Every row comes from one small tree of marks. The marks that hang from a mark follow it in brackets, in the order of their numbers. Every link used is in the known rows. Which tree was each row made from?
Known rows:
z_948(z_206): [ 1.16 -0.07  0.98  0.33 -0.15  0.32  0.69 -0.82  0.84 -0.70  0.16 -0.69
  0.66 -1.02  0.01 -0.23 -0.22  0.43  0.28  0.35 -0.76 -1.23 -0.43  0.11
 -0.15]
z_56(z_935(z_143 z_990)): [-2.98 -1.44 -0.01 -2.92  0.10  1.96 -0.57  1.94 -0.93 -0.11 -0.66  2.35
  0.66  0.93  0.51 -1.20 -0.34  0.82 -1.25  2.34  0.99 -2.65  3.00  1.94
 -0.44]
z_143(z_301(z_292) z_935): [-0.66 -0.62 -3.52  1.43  1.14  1.10 -0.09  0.03 -0.94  1.04  1.30 -1.83
  1.42  0.09  0.79  1.42 -2.90  2.51 -0.96 -0.67  1.52  0.01  0.47  2.01
 -0.33]
z_56(z_935(z_143 z_695 z_990)): [-4.25 -1.45 -2.61 -2.99 -0.17  0.64 -1.26  2.08  0.89 -0.44 -2.77  2.38
 -0.28  0.17  0.74  0.50  0.39  1.40 -1.07  2.83  1.49 -2.16  3.10  2.46
 -0.13]
z_56(z_935(z_492 z_990)): [-2.16 -0.90 -1.53 -1.89 -1.24  2.00 -1.98  1.80  1.32  0.20 -2.41  2.15
 -0.42 -1.99 -0.75 -1.50 -0.53  0.70  0.13  1.77  0.32 -0.49  1.53  0.11
 -0.40]
z_143(z_935): [-0.01  0.45 -0.40  0.28 -0.09  1.08  0.13 -0.35 -0.29  1.18 -0.65 -1.08
  1.80 -1.11 -0.39  0.11 -0.64  0.95 -0.22  0.83 -0.27 -0.57  0.39  0.52
  1.19]
z_935(z_143(z_301)): [-1.36 -1.26 -0.96 -0.65  0.73 -0.03  0.79 -0.94 -1.85 -0.38  1.51 -0.08
 -1.01  1.46  1.86 -0.08  0.15  1.86 -0.58 -0.79  2.19 -0.85  1.15  0.50
 -2.08]
z_143(z_301(z_292) z_935(z_56 z_492)): [-1.84 -1.32 -5.45  1.29  0.52  0.75 -1.96  1.14  1.93  1.64 -1.30 -1.71
 -0.25 -2.78  0.22  0.80 -2.44  2.42  0.29 -1.97  1.01  1.68 -0.45  1.16
 -0.88]
z_695(z_935(z_56 z_143 z_492)): [-4.40 -2.29 -2.75 -0.63 -1.62  1.97 -2.06  0.91  2.07 -0.30 -3.04  2.05
  0.00 -3.59  0.72 -1.30  0.54  1.11 -0.05 -0.52 -0.72 -0.70 -0.36  0.05
 -1.20]
z_143(z_301(z_292) z_935(z_492 z_695)): [-1.94 -0.72 -6.65  0.96 -0.08  0.27 -1.25  0.20  2.37  0.37 -2.72 -1.60
 -0.22 -3.23  0.38  2.43 -1.73  4.08  0.00 -0.68  0.95  1.42  0.57  1.12
 -0.92]
z_143(z_301 z_935): [-0.19 -0.31 -2.32  0.97  0.65  0.59  0.01 -0.85 -1.44  1.31  0.87 -1.71
  0.49 -0.34  0.82  0.76 -0.97  1.69 -0.57 -0.32  1.91 -0.44  0.32  0.74
 -0.06]
z_143(z_935(z_695)): [-1.08  0.21 -3.02  0.19 -0.15 -0.29 -0.49 -0.02  1.62  0.65 -2.90 -1.16
  0.76 -1.94 -0.21  1.84 -0.05  1.65 -0.26  0.87  0.17 -0.24  0.49  1.29
  1.49]
z_292(z_41): [-1.07  1.68 -0.50  0.53 -0.23  0.06 -0.27 -0.33  1.07  0.00  1.55  0.05
 -0.06  0.56 -0.76 -0.08 -2.01 -1.75  0.52 -0.54  0.68 -1.06 -1.13 -0.56
  1.62]
z_301(z_292(z_41)): [-1.54  1.17 -1.90  0.89  0.32  0.39 -0.41  0.57  1.39 -0.24  2.02  0.00
  0.83  1.10 -0.70  0.60 -3.95 -1.05 -0.10 -0.75 -0.25 -0.68 -0.81  0.45
  1.32]
z_41(z_292(z_301)): [-1.78  0.83 -0.78 -0.13  2.15  1.17 -0.59 -0.11  0.19  1.06  0.62 -1.50
  0.14  1.57 -1.51  2.19  0.32  0.15 -1.34 -0.82 -1.62 -1.43 -0.81 -0.51
 -0.50]
z_292(z_41 z_301): [-3.18  1.57 -0.89  1.12  0.95  0.44 -0.11 -0.07  0.76  1.26  2.58 -0.60
 -0.31  2.10 -1.56  0.82 -2.06 -2.16  0.29 -1.55  0.58 -1.44 -2.17 -1.29
  1.73]
z_56(z_935(z_143 z_492)): [-2.24 -1.69 -0.83 -1.79 -1.27  2.84 -0.67  0.93 -0.37 -0.10 -1.06  2.03
 -0.64 -2.18  0.30 -1.24  0.87  2.58  0.90  1.50 -1.28 -0.20  1.16 -1.02
 -1.03]
z_948(z_206 z_990): [ 1.22 -1.04  1.36  0.09 -0.14  1.84  0.95 -0.04  0.29 -0.74  1.22 -0.32
  0.65 -0.97 -0.04  0.33 -0.10  1.06  0.83  0.72 -0.93 -1.05 -0.66 -1.77
  0.67]
z_56(z_935): [-1.10 -1.29 -1.27 -0.02  0.00  2.09 -0.76  1.59 -1.03  0.49  0.65  1.21
 -0.42 -0.46  0.45  0.20 -0.11  0.69  0.32  1.24 -0.53 -0.64 -0.03  0.01
  0.26]
z_935(z_143): [-1.04 -0.61  0.93 -1.36 -0.10  0.28  0.86 -0.26 -0.84 -0.44  0.08  0.44
  0.44  0.59  0.53 -0.49  0.51  0.79 -0.40  0.32 -0.04 -0.96  1.17  0.21
 -0.72]
z_695(z_935(z_56 z_492 z_990)): [-4.26 -1.55 -3.31 -0.63 -1.52  1.06 -3.21  1.80  3.75 -0.23 -4.02  2.15
  0.18 -3.33 -0.30 -1.64 -0.89 -0.71 -0.65 -0.21  1.06 -0.60  0.08  1.00
 -0.47]
z_301(z_292): [-0.47 -0.33 -1.36  0.57  0.51  0.41 -0.09  0.76  0.29 -0.25  0.48 -0.08
  0.89  0.30  0.05  0.83 -1.88  0.70 -0.47 -0.28 -0.69  0.33  0.29  1.20
 -0.34]
z_990(z_948): [ 0.61  0.64  0.72 -0.46  1.36  0.18  0.85  0.00 -0.70 -1.36 -0.63  1.02
 -0.11  0.11 -0.16  0.58  1.31  0.06 -1.35 -0.39  0.72 -0.08 -0.40 -0.47
 -0.71]

Write each row's tree:
[-3.68 -0.78 -2.08 -0.72  1.07  0.84 -1.92  2.33  1.53 -1.24 -3.02  2.91
  0.52 -1.20  0.26 -0.42 -0.19 -1.49 -2.95 -0.24  2.41 -2.18 -0.17  1.95
 -0.66]  z_695(z_935(z_56 z_990(z_948)))
[-3.01 -0.84 -0.14 -2.53  0.77 -0.96 -1.16  1.79  1.44  0.03 -2.10  1.09
  0.05  1.04  0.22 -1.21 -0.05 -1.04 -1.17  0.29  1.88 -1.26  2.20  2.55
 -0.53]  z_935(z_56 z_143 z_990)
[-2.85 -2.81 -4.14 -0.82 -0.19  2.97 -0.88  1.15 -1.11 -0.12  0.75  1.27
 -0.85 -1.03  1.52  0.24 -1.40  4.37  0.30  0.07  0.32  0.07  1.19  0.23
 -2.73]  z_56(z_935(z_143(z_301(z_292)) z_492))
[-3.62 -0.64 -2.51 -1.08 -0.22  1.35 -2.29  1.77  3.02 -1.59 -4.86  3.09
  0.02 -3.39 -0.58 -1.28  0.18 -0.66 -2.07 -0.50  1.73 -1.04 -0.32  0.63
 -1.34]  z_695(z_935(z_56 z_492 z_990(z_948)))
[-1.82  0.94 -4.52  1.66 -0.22  1.49 -0.99 -0.64  1.60  0.77  0.96 -1.49
  0.63 -1.53 -0.60  0.45 -4.47  1.78  0.24 -1.52  1.26  0.04 -0.71 -0.11
  0.45]  z_143(z_301(z_292(z_41)) z_935(z_492))
[-2.38 -1.11 -6.75  0.49  0.12 -0.95 -2.30  0.56  3.37  1.24 -3.84 -1.53
 -2.26 -4.20  0.46  1.70  0.04  2.35  0.92 -1.31  1.90  1.93 -0.52  0.73
 -0.40]  z_143(z_301 z_935(z_56 z_492 z_695))
[-0.27 -0.43 -2.56  0.61 -0.58  0.94 -0.68 -0.98  0.29  1.07 -1.01 -1.51
 -0.01 -2.59  0.03 -0.19 -0.61  2.71  0.49 -0.60  1.51  0.66  0.15 -0.64
 -0.83]  z_143(z_301 z_935(z_492))
[-4.49 -2.41 -2.29 -0.17 -0.38  1.68 -1.51  1.02  0.60 -0.15 -0.97  1.84
  0.60 -1.23  1.50 -0.53  0.08  0.27 -0.87 -0.25  0.07 -1.65 -0.19  1.17
 -0.53]  z_695(z_935(z_56 z_143))
[-2.43 -0.15 -3.15 -2.44  0.21  0.59 -1.66  2.30  2.33 -1.72 -5.27  3.09
 -1.57 -2.94 -0.75  0.65  1.38  1.58 -1.11  1.82  1.38 -0.31  1.14  0.31
 -0.78]  z_56(z_935(z_492 z_695 z_990(z_948)))
[-1.33 -0.95 -4.10  0.70  0.19  0.24 -1.82  0.26  1.47  1.88 -1.70 -1.68
 -1.18 -3.19  0.13 -0.03 -0.60  1.56  0.77 -1.43  1.54  1.53 -0.65  0.13
 -0.66]  z_143(z_301 z_935(z_56 z_492))
[-4.41 -2.36 -2.34 -1.24 -0.35  1.51 -0.95 -0.03 -1.12 -1.09  0.15  1.96
  0.77  1.22  2.10 -1.08 -1.07  1.49 -2.31  0.43  3.86 -3.15  2.28  2.05
 -2.17]  z_695(z_935(z_143(z_301) z_990))
[-3.15 -0.11 -1.62 -3.36 -1.26 -1.16 -1.07  0.50  3.36 -1.21 -5.07  1.29
 -0.46 -1.75 -0.55 -0.61  0.94  1.61 -0.71  1.33  0.96 -0.53  2.94  1.00
 -1.20]  z_935(z_143 z_492 z_695 z_990)
[-3.55 -2.59 -2.80  0.37 -0.28  2.05 -0.23 -0.78 -2.06 -0.88  1.22  1.27
  0.33  0.26  2.61 -0.28 -0.48  2.39 -1.25 -0.41  2.20 -2.16  0.55  0.52
 -2.11]  z_695(z_935(z_143(z_301)))
[-3.11 -0.38 -3.93 -1.82 -0.56 -2.24 -3.01  2.09  5.51 -0.11 -6.06  0.81
 -2.07 -3.18 -0.95  0.26  0.43 -0.47  0.05 -0.15  1.29  0.98  0.79  1.60
 -0.26]  z_935(z_56 z_492 z_695 z_990)
[-4.10 -0.73 -2.60 -2.69  0.57 -2.17 -1.62  2.03  3.28 -0.29 -4.24  1.01
 -1.12 -0.18  0.36  0.36  0.57 -0.39 -1.37  0.58  2.11 -1.04  2.19  3.21
 -0.26]  z_935(z_56 z_143 z_695 z_990)
[-1.31  0.44 -3.52 -0.22 -1.36  0.11 -0.92 -0.30  2.93  0.27 -4.61 -0.77
  0.39 -4.22 -1.01  0.97  0.57  2.42  0.59  0.74 -0.71  0.87  0.37  0.02
  1.04]  z_143(z_935(z_492 z_695))
[-3.33 -1.87 -3.38 -2.17 -1.19  1.60 -1.03  1.21  1.47 -0.68 -3.32  1.95
 -1.54 -2.97  0.33  0.49  1.47  3.41  0.86  1.76 -1.07 -0.04  1.27 -0.29
 -0.54]  z_56(z_935(z_143 z_492 z_695))
[-2.14 -0.32 -4.37  0.50  0.57 -0.95 -1.54  1.31  3.00  1.40 -3.63 -1.20
 -0.26 -2.66 -0.01  2.07  0.19  0.50 -0.13 -0.03  0.46  0.39 -0.39  2.08
  1.74]  z_143(z_935(z_56 z_695))
[-3.07 -0.80 -3.84 -1.98 -1.18  0.66 -2.58  2.26  3.08 -0.44 -4.42  2.13
 -1.27 -2.98 -0.70  0.18  0.18  1.50  0.08  2.01  0.54 -0.02  1.75  0.67
 -0.09]  z_56(z_935(z_492 z_695 z_990))
[-3.46 -2.47 -3.32 -0.15 -1.62  2.44 -0.56 -0.98 -0.47 -0.97 -0.64  1.48
 -0.20 -2.03  1.97 -1.04 -0.11  3.31 -0.30 -0.80  1.35 -1.10  0.40 -0.84
 -2.67]  z_695(z_935(z_143(z_301) z_492))
[-3.01 -0.74 -0.62 -3.06 -0.47 -0.52 -1.73  1.42  3.04 -0.16 -3.84  1.18
 -0.41 -1.56 -0.53 -2.20  0.15 -0.15 -0.27 -0.01  1.18 -0.15  1.92  1.23
 -1.23]  z_935(z_56 z_143 z_492 z_990)
[-1.25 -0.28 -0.12 -0.94 -0.96  2.12 -0.46 -0.36  2.09 -3.04 -3.82  2.56
  1.80 -3.80 -0.76 -1.71  0.00  0.89 -2.13  0.73  0.86 -2.90 -0.04 -0.10
 -1.77]  z_695(z_935(z_492 z_990(z_948(z_206))))
[-2.44  0.48 -2.85 -1.71  2.14 -2.40 -1.50  2.47  3.37 -1.34 -4.88  1.52
 -1.68 -0.82 -0.34  1.60  1.08 -1.28 -2.23 -0.20  2.92 -0.23  0.46  2.47
 -0.38]  z_935(z_56 z_695 z_990(z_948))
[-0.23  0.38  0.22 -1.75  0.80 -0.55 -0.96  0.93  3.63 -1.79 -4.35  1.19
 -0.60 -3.29 -1.52 -1.32  0.57 -0.76 -1.11 -0.36  1.17 -0.77 -0.06  0.38
 -1.49]  z_935(z_56 z_492 z_990(z_948(z_206)))
[-1.84  0.42 -3.70  1.71  1.18  0.14 -0.51  0.08  0.33 -0.16  3.39 -0.69
 -0.62  1.90  0.57  1.26 -4.31 -0.11 -0.20 -1.83  2.24 -0.44 -1.07  0.56
 -0.12]  z_143(z_301(z_292(z_41)))
[-3.02  0.05 -4.34 -1.50 -0.65 -1.17 -2.87  1.78  5.36  0.94 -6.60 -0.19
 -0.08 -4.25 -1.20  0.30 -0.18  0.46 -0.22  0.70  1.14  0.46  1.18  2.21
  0.97]  z_143(z_935(z_56 z_492 z_695 z_990))
[-4.17 -1.38 -3.06 -3.56 -1.36  1.02 -1.85  1.92  2.37 -0.76 -4.44  2.54
 -0.88 -2.29 -0.03 -0.43  0.64  2.50 -0.38  2.51  0.69 -1.05  3.11  1.09
 -0.68]  z_56(z_935(z_143 z_492 z_695 z_990))
[-5.02 -2.57 -3.73 -0.71  0.11  1.89 -0.99  0.81 -0.78 -1.18  0.34  1.74
  1.80  1.41  2.18 -0.37 -2.94  2.11 -2.90  0.00  3.13 -2.89  2.50  3.09
 -2.48]  z_695(z_935(z_143(z_301(z_292)) z_990))
[-1.16 -0.02 -1.97 -0.33  0.71  0.19 -0.50 -0.03 -0.63  1.10 -0.36 -1.05
  1.17  0.59  0.25 -0.20 -1.80  0.87 -1.49  0.43  3.71 -1.44  2.06  2.22
 -0.28]  z_143(z_301 z_935(z_990))
[-1.99 -0.04  0.89 -3.03 -1.19  0.21 -0.47  0.27  1.46 -0.93 -3.05  1.45
  0.46 -0.84 -0.67 -2.41  0.38  1.03 -0.66  1.01  0.72 -0.78  2.90  0.31
 -1.50]  z_935(z_143 z_492 z_990)
[-0.17 -0.36  0.20 -2.05 -0.07  2.31 -0.40  1.01  1.36 -1.96 -2.88  2.44
  0.05 -3.11 -1.19 -1.12  0.51  1.14 -1.03  1.95  0.31 -1.93  0.75 -0.29
 -1.35]  z_56(z_935(z_492 z_990(z_948(z_206))))
[-2.55 -1.13 -1.17 -0.21  0.78  1.03 -1.04  1.08  2.16 -2.07 -2.72  2.19
  1.27 -2.05  0.15 -0.57 -0.37 -1.12 -2.74  0.35  1.69 -3.41 -0.62  2.16
 -0.95]  z_695(z_935(z_56 z_990(z_948(z_206))))
[-2.88 -1.81 -5.35 -0.85 -0.08 -0.60 -0.67  0.18  1.61 -1.17 -2.12  0.06
 -1.50 -1.39  1.34  1.51 -0.55  4.30 -0.26 -0.99  1.01  1.19  1.22  0.86
 -2.77]  z_935(z_143(z_301(z_292)) z_492 z_695)
[-4.04 -2.88 -4.72  0.21 -0.98  2.91 -0.85 -0.21 -0.11 -1.16 -0.30  1.40
  0.79 -1.59  1.96 -0.23 -1.89  4.01 -0.88 -0.99  0.58 -0.55  0.78  0.17
 -2.95]  z_695(z_935(z_143(z_301(z_292)) z_492))
[-1.43  1.17 -1.34 -2.17  1.41 -1.72 -0.20  1.21  1.88 -2.07 -4.04  1.65
 -0.61 -0.14 -0.59  1.36  1.18 -0.12 -2.32  0.74  2.61 -1.01  1.46  1.61
 -0.45]  z_935(z_695 z_990(z_948))
[-3.45 -2.05 -5.23 -1.19  0.12 -1.71 -1.78  0.46  2.59 -0.21 -3.21 -0.02
 -3.74 -2.48  1.44  1.07  1.33  2.57  0.56 -1.48  1.97  1.42  0.13  0.45
 -2.24]  z_935(z_56 z_143(z_301) z_492 z_695)
[-2.10  0.40 -2.58 -2.06 -1.25 -1.40 -1.78  0.70  4.10 -0.85 -5.27  0.83
 -1.01 -2.40 -1.11 -0.13  0.46  0.60 -0.25  0.97  1.18  0.45  1.66  0.61
 -0.37]  z_935(z_492 z_695 z_990)
[-5.59 -2.93 -3.65 -0.93  0.39  0.74 -1.95  1.16  0.38 -0.22 -0.95  1.78
 -0.25  0.54  2.27 -0.96 -1.06  0.34 -2.12 -0.65  3.91 -2.77  1.53  2.86
 -1.99]  z_695(z_935(z_56 z_143(z_301) z_990))
[-2.45 -0.48  0.35 -3.90  0.23  2.28 -0.30  1.70 -0.27 -1.68 -3.02  3.59
 -0.05 -1.39 -0.45 -1.51  1.19  1.68 -1.68  1.94  0.97 -1.64  2.43  0.08
 -1.94]  z_56(z_935(z_143 z_492 z_990(z_948)))
[-1.38  1.00 -1.17 -1.71  0.90  0.11 -1.48  1.60  2.85  0.10 -5.25  0.51
  0.56 -3.25 -1.83 -0.76  0.12 -0.12 -1.64  0.07  1.59  0.04  0.72  1.03
 -0.09]  z_143(z_935(z_56 z_492 z_990(z_948)))
[-1.96  0.78 -2.64 -1.10  0.06 -0.80 -0.97  0.61  2.37  0.35 -3.85 -0.41
  1.51 -1.00 -0.66  0.79 -0.63  0.62 -1.43  1.65  1.66 -1.25  2.31  2.61
  1.45]  z_143(z_935(z_695 z_990))
[-2.30 -1.92 -2.89 -0.93  0.03 -0.28 -1.28  0.30  1.04  0.35 -1.22  0.01
 -2.67 -1.67  1.25 -0.70  0.72  1.91  0.51 -1.64  1.72  1.01  0.01 -0.10
 -2.59]  z_935(z_56 z_143(z_301) z_492)
